Each row was made from one walk, in order. Every step used is in the known rows, and no mark comes twice. Write each row's walk.
Known rows:
vibuged > pevuga > keba > buvi > gevami > kisa: [ 10 -15  -8  -4 -13 -14   4  22   7 -13 -39  -4  18   6 -22  13 -14  16
  17  24   9   8   3  19  17  -5 -22  19   5  -9 -30   7  -4   7 -17]
buvi > gevami > kisa: [ -7 -11 -19   6  -4  10   0 -12  13  -6   1 -24   8   6  -4   5  -9  23
   3  -2  20   9   1  -6  -7 -19  10  -6   3  -7   4  30 -17   7 -18]
resun > pefug: [-11  -5   3 -26 -15  12 -16 -13  -1 -15  19   0   3  -2   3  -5  10  -2
  -8  -3 -14   2  -1 -23  -5   2  20 -15   6  -8   6   2 -18  -7 -16]
pefug > resun > zade > keba > buvi: [ -9  17  12 -27   6  -3 -14   4 -10  15  16  22 -10  18  -9  -8  -1 -38
 -22  -1 -30  -4   2   3   8  31   8   1  -5  16 -12 -24   5   3   3]
buvi > gevami > sidakat: [ -4   0 -13  28  13   5  -8 -33  12   2  16 -13   1  20   2  14 -19  27
 -14 -15   9  14   7 -17  -6 -13   7  -1  -9   7  -9  23   3   0   5]
buvi > gevami: [ -2  -2  13  16 -10   7  -2 -18   8  -3  16 -14   0  10   0   7 -10  11
  -6 -11  12   9  -5  -6  -8 -10   9 -18  -9  -5  -5  10  -9   4 -20]
keba > pevuga > vibuged: [ 16   6  11 -21  -1  -3  -3  -2   4  -8   4   0   3 -12  -4 -19  21   0
   9  10  -7  -3   2  16  16 -10   8 -11   7  -6   2   8  -7 -18  -5]
zade > resun > pefug: [ -6  -5  12 -21 -19   0 -17 -13   2   2  41   2  -7  -3  15  -7  -1  -4
  -6 -13 -17  -5 -23 -23  -3  14  34 -19  10  12   7  -2  -3 -25 -26]
kisa > gevami: [ -7 -12   2   6   5  13  13 -27   7   3  17 -21  -2   2  15  -4  -6   3
  -3  -9  12   8  -4  -3  -9   2  -3 -12   7 -12   2  10   3   6   2]
keba > buvi: [  3  -5   3   9  -9 -26   5   6   5  -4  15  10  -2  14 -16   3   9  -3
 -10  -5  -5   4  -5   6  -1  -7  15  -8  12   1 -13 -11   6  19  -6]
zotef > vozaf > kisa > gevami > buvi > keba > zade > resun: [ -5 -23 -19   4  17  30  41  17 -15  22 -15 -26 -13 -29   8  -6 -19  19
  12 -14   7 -20 -22  18  -4 -11 -30  17   1 -20  11   4  25   1  13]
pevuga > keba > zade > resun > pefug: [ -6   8  15   2 -29  -4  -7  18  -1   0  16  18  -5 -15   7  -6   1  -3
   8  18 -16  -1  -8 -17   7  32   7  -7  15  14   2 -17  -8 -19  -1]
mepo > vozaf: [ -5   5 -14  29  -8  -9  -1 -18   8  -2  22  -3  -1   9   3   2  27 -14
   3  -4  -1  -1  -3   0 -11 -10  -2 -26  18 -10  10  23 -21  15   4]
zade > keba > buvi: [  1  13  13   9   7 -37  -4   4 -18  -8  15  12  -7  23 -10  -9   7  -7
 -12  -3   0   2   4   4  -7  10  18   4   5  15 -13 -23  10  14  -5]
resun > zade > keba > pevuga: [ -5  28  27 -30  -3   1 -23  -8  -9  -4  -2  17 -10  15  -3 -26   9  -9
 -14   4 -17   1  16  -6  -2  28  25   1 -15  23  -1 -27   3  -3   0]
pefug > resun > zade > keba: [-19  23   7 -26   7  22 -26 -14  -5  17  24  10 -11  12   3 -15   1 -37
 -11  -5 -25  -3   1 -13   3  31  11  -5 -12  11   4  -9  -1  -8  12]
vibuged > pevuga > keba > buvi > gevami > sidakat: [ 11  -6  -1  17   1 -18  -1   0   5  -7 -25   9   9  19 -19  24 -22  19
  -1  12  -1  15  10   9  22   2 -27  24  -6   5 -42  -2  15  -1   6]
zotef > vozaf > kisa > gevami > buvi > keba > pevuga: [ -7 -22 -16 -42  21  39  25  -2 -17  14 -43 -25   2 -19  -4 -13  -3  25
  16  -7  21 -25   6  17  -1 -29 -24  17  -6 -43   0   3   7   8  10]
kisa > gevami > buvi > keba > zade > resun > pefug: [  2 -16   0  -4   2  15  19   7  -7   5  -2   0   4 -32  30  15 -20   1
   1   5  -4   0 -11 -11  -8  23 -19  12   1   9  28   5   9 -26   6]
vibuged > pevuga > keba > zade > resun > pefug: [  6  -3  19 -15 -27  -5  -3  30   1 -16   3  18 -10 -18  -4 -10  -3  -4
  17  18 -31  -3 -21 -10  18  46  -7   8   9  17 -10 -18   6 -31  -9]
vibuged > pevuga > keba: [ -2  -2   3   0 -14  -2 -15   3   8 -12 -11   8   2   2  -8  -6   7 -10
  20  14  -2   3  -7 -10  14   8 -11   6   3 -10 -18  -5   5  -3   3]
sidakat > gevami > buvi: [ -4  -9 -20  18   5  -3 -20 -15  30  -8 -12   1  -6   3  14  29   8  -6
 -11 -18   7  11   3 -11 -16  -4  22   2  -1   5   3  -2   8  20   9]
mepo > vozaf > zotef: [  7  -5 -10  19  -1  -5   1   1   7   5  19 -13   6  15   4  -3  30 -22
  20   7   6  -1 -13 -14  -7 -18  -1 -32  11   3  12  22 -34   1   2]
kisa > gevami > buvi: [ -7 -22 -19  16  13  10   8 -25  13   3  -4  -9  -1  -5  15  13  -3   5
  -4  -6  11  14  -7   0  -3  -6   4   9  22 -12   6  17  19   1  18]
mepo > vozaf > kisa > gevami > buvi > keba > zade: [ -6 -12 -27  29  23  12  57  20  -8   6 -19 -18  13 -22  10  12  -1   1
  17   6  13  -4   9  19  -3 -13 -58  14   8 -29  14  26  -4  15  43]
zade > keba > buvi > gevami: [  7  13  29  11   5 -29   1  -2 -20 -10   8  -2  -4  22  -8   7 -13   5
 -16  -5   8   7   5  11  -9   7   5   0 -11  15 -18 -15   3  10 -21]
vozaf > mepo: [ -1  -5  11  18 -13   6   1  -9   3   3  32  -6   4   8 -17 -18  -8   3
  -1 -20   5  -3   7  -7  -2 -35  10  -5  11 -10   3   4   2 -10   1]
zotef > vozaf: [ -9  -5 -12  -3  -8  21 -15 -22  -1   0   7 -14 -14   5 -10 -15  22   8
  -4 -15  -3 -11 -10  -3 -12 -18  12 -21   5 -20   4   5  -5  19 -15]
pefug > resun > zade > keba > buvi > gevami: [  0  18  28 -22   5   6  -8  -1 -12  15   9  11  -6  19  -8   6 -19 -23
 -23  -2 -22   2   3  14   6  30  -4  -7 -22  16 -18 -15  -4   2 -12]

Which walk is each row?
[ 11  -7  17  13 -12 -15  11   1   1  -5   9  -3   2  16 -14  16 -11  11
 -14  -5   4   8  -3  13  -2  -9   2 -14  -4   1 -19  -3  -1  16 -26] : keba > buvi > gevami
[ -2  22  22 -15   8 -25 -12  -6  -9 -10   6   8 -12  13 -11 -29  13   4
   5  -3   6  -8  12  -7  -9  20  29   4   0  19  -7 -19   3  -3  -3] : zade > keba > pevuga
[  5  32  20 -58  14  21 -22  -4  -9  10   0  11  -6  -7   3 -29  11 -35
  -1  14 -33 -11   8  15  25  26   1  -4  -9   8   3  -6  -7 -32   7] : pefug > resun > zade > keba > pevuga > vibuged
[ 10  -6   9   0 -16 -24   0  20   5 -12 -19  19   5   7 -22   4   7  -9
  10  18 -10   4  -3  11  21   4 -14  10   8  -6 -32 -20  10   7  -2] : vibuged > pevuga > keba > buvi
[  5 -15 -16   5  -6 -14  11   8   7  -8  -7 -12  10  13 -16  11 -11  22
  -5   3  13  11   2  13  -3 -18   7  -2  10  -3 -10  15  -9  17 -21] : keba > buvi > gevami > kisa
[  2   3   5  31 -14 -21  12  16  15   2  37   7 -23  -4  -3 -12   1   2
  -1 -12 -15  -3 -26  -5  -6  24  24 -11  15  27   3  -7  17  -3   1] : keba > zade > resun
[  1  11   0  23  -7  -2  14  19   0  -6   6   5   4  -8  -2  -5   2  -5
   4   6   5  -1   8 -15 -12  -1 -15  -2 -19   2  23  -5 -11  13   9] : buvi > keba > zade
[ 11  30  26 -36   4  12 -26  -9 -13  -3  -6   6  -3  -4  12 -26  15 -18
 -10  14 -22   4  15  14  17  10   6  -2 -13  12   6 -10  -3 -23   2] : resun > zade > keba > pevuga > vibuged
[  2   0  -8  -6   1  -5  -7   3   3   2 -23  18   9  -7  -3   2  10   1
  11   5  11  -6  13 -11  -3 -18  13   9  -4   1  16  -2   1  -4   9] : gevami > buvi > keba > pevuga
[ -2   0  10  -5 -20  -7   2  18   3  -7  34   8 -16 -14   2  -9  -1   1
  -4  -4 -27  -3 -20 -16  -5  33  22 -12  13  22   7 -10   0 -19 -12] : keba > zade > resun > pefug
[  5   4 -16  30   7  -3   2  16  17  -9 -30  10   0 -10  12  31   2  -9
  -5  -4   9   8  15 -11 -22   6 -14  14 -27   9  23 -11  -4  24  19] : sidakat > gevami > buvi > keba > zade
[  4  -3 -11  38  -4 -12   7  22   5  10   6  20  -6 -16   9  11  -5  -7
   5  -4  -1  -2 -19 -11  -8   2   6  11   3  23  24   0  21  -9  14] : gevami > buvi > keba > zade > resun
[  4 -11  -7  34   8   2  26   9   3  17   0   0  -3 -21  23  14 -22   1
   7  -3  10   4 -17  -2 -10  12 -18  11   3  15  25   6  25 -11  19] : kisa > gevami > buvi > keba > zade > resun
[ 19  14  14 -25   2   8  -3   3 -12  -2  -7   0  17 -16   8 -15  13  -9
  18  14   7  -9  11   6  11 -24 -14 -10 -19 -12  19   6 -16 -18  -6] : buvi > keba > pevuga > vibuged
[ -5  18   0  -9  26   7 -14 -18  -8  18   8  11  -6  27  -6  12 -31  -9
 -33  -9 -23   5  14   4   7  27  -5  11 -21  28 -23  -4   7  -5  13] : pefug > resun > zade > keba > buvi > gevami > sidakat
[ -3  -1 -16  14   9   8 -20 -12  16   0 -22   3   8   2  25  35   0 -16
  -6 -13  18   4  13 -21 -24 -14  -1   6 -27  -4  19  -4  -6  22   8] : sidakat > gevami > buvi > keba
[  4   9  10  31 -11 -11  12  20   0   8  27   8  -5  -8  10  -6  -7  -6
   9  -5   2  -6 -15 -13 -11  10  -1  -8 -13  23  21  -8   4  -4  -1] : buvi > keba > zade > resun
[-19 -11 -14 -20   2  25   3  -3 -10   4   7 -29 -14   0 -17 -23  13  16
   5 -20  -2 -22 -12   2   0 -30   6  -8   4 -37 -13   1  -1  18  -8] : zotef > vozaf > kisa
[ 12  26  21 -21  16 -15 -12  -4 -16 -13   2  -1  -4  -3   3 -29  20  -5
   8   9  -1  -4  12  14  12   4   9   2   2   6   2  -5  -1 -21  -2] : zade > keba > pevuga > vibuged
[ -9  -5 -30  -2   4   1 -15 -13  31 -10  -5 -21   2   8   9   9   6   3
  -1 -14  16   5  11 -12 -23  -3  18  -4  -2  -5   8  11 -18  25  -4] : sidakat > gevami > kisa
[  1  -5  -6   4 -10   1  -2  24  -4  -1   2  19   1 -27  14  12  -4  -6
   2   2 -16  -5 -12 -22  -5  11   9   9   3  18  30  -4   6 -24   1] : gevami > buvi > keba > zade > resun > pefug
[ -3   4   7  17 -18 -22  -6   5   0   3  -3  21   9  11 -11   6  10  -5
   1  18   5   5  10   5   9  -5   2  -3  13  -9 -19 -20  -4  19   6] : pevuga > keba > buvi
[  0   2  -4  32   3 -12  -8 -13   3   8 -10  10  14  22  -6  27 -20  22
 -10  10  13  17  21   0  10 -10 -15   8  -2   3 -32   1   1  10  13] : pevuga > keba > buvi > gevami > sidakat
[ -1  -5 -12  10 -14 -11   3   5   3   0 -25  -3  22  10 -10  16  -8  19
   6  26  23  10  15  13   8 -19  -8   3  13 -14 -16   8 -19  19 -10] : pevuga > keba > buvi > gevami > kisa
[-19 -35 -32 -15  20  38  20 -16  -6  12 -19 -36 -11 -14  -2  -5  -2  25
   1 -18  10  -9 -15  19   1 -28  -9  12  19 -46 -11  16  18  12  13] : zotef > vozaf > kisa > gevami > buvi
[  0   5  -4  -1  11 -26   4   5 -12 -11  -8 -11   6  20 -10   3 -13  17
  -8   1  18   7  11  12  -8  -1   9  13   2  10 -12   5  -6  15 -20] : zade > keba > buvi > gevami > kisa
[ 16   3  -7 -13  10   4  -8   4  -4   0 -28  12  19 -24   9   3  14  -9
  14  17   7  -2  10  10  15 -30  -8  12  -4 -11  23  14  -3 -23   8] : gevami > buvi > keba > pevuga > vibuged
[  9 -18 -13 -49  28  46  25  -1 -23  11 -49 -35  12 -39   8 -14   1  16
  21   6  12 -21   5  38  17 -44 -42  15  -7 -55   9  18   4 -13   9] : zotef > vozaf > kisa > gevami > buvi > keba > pevuga > vibuged
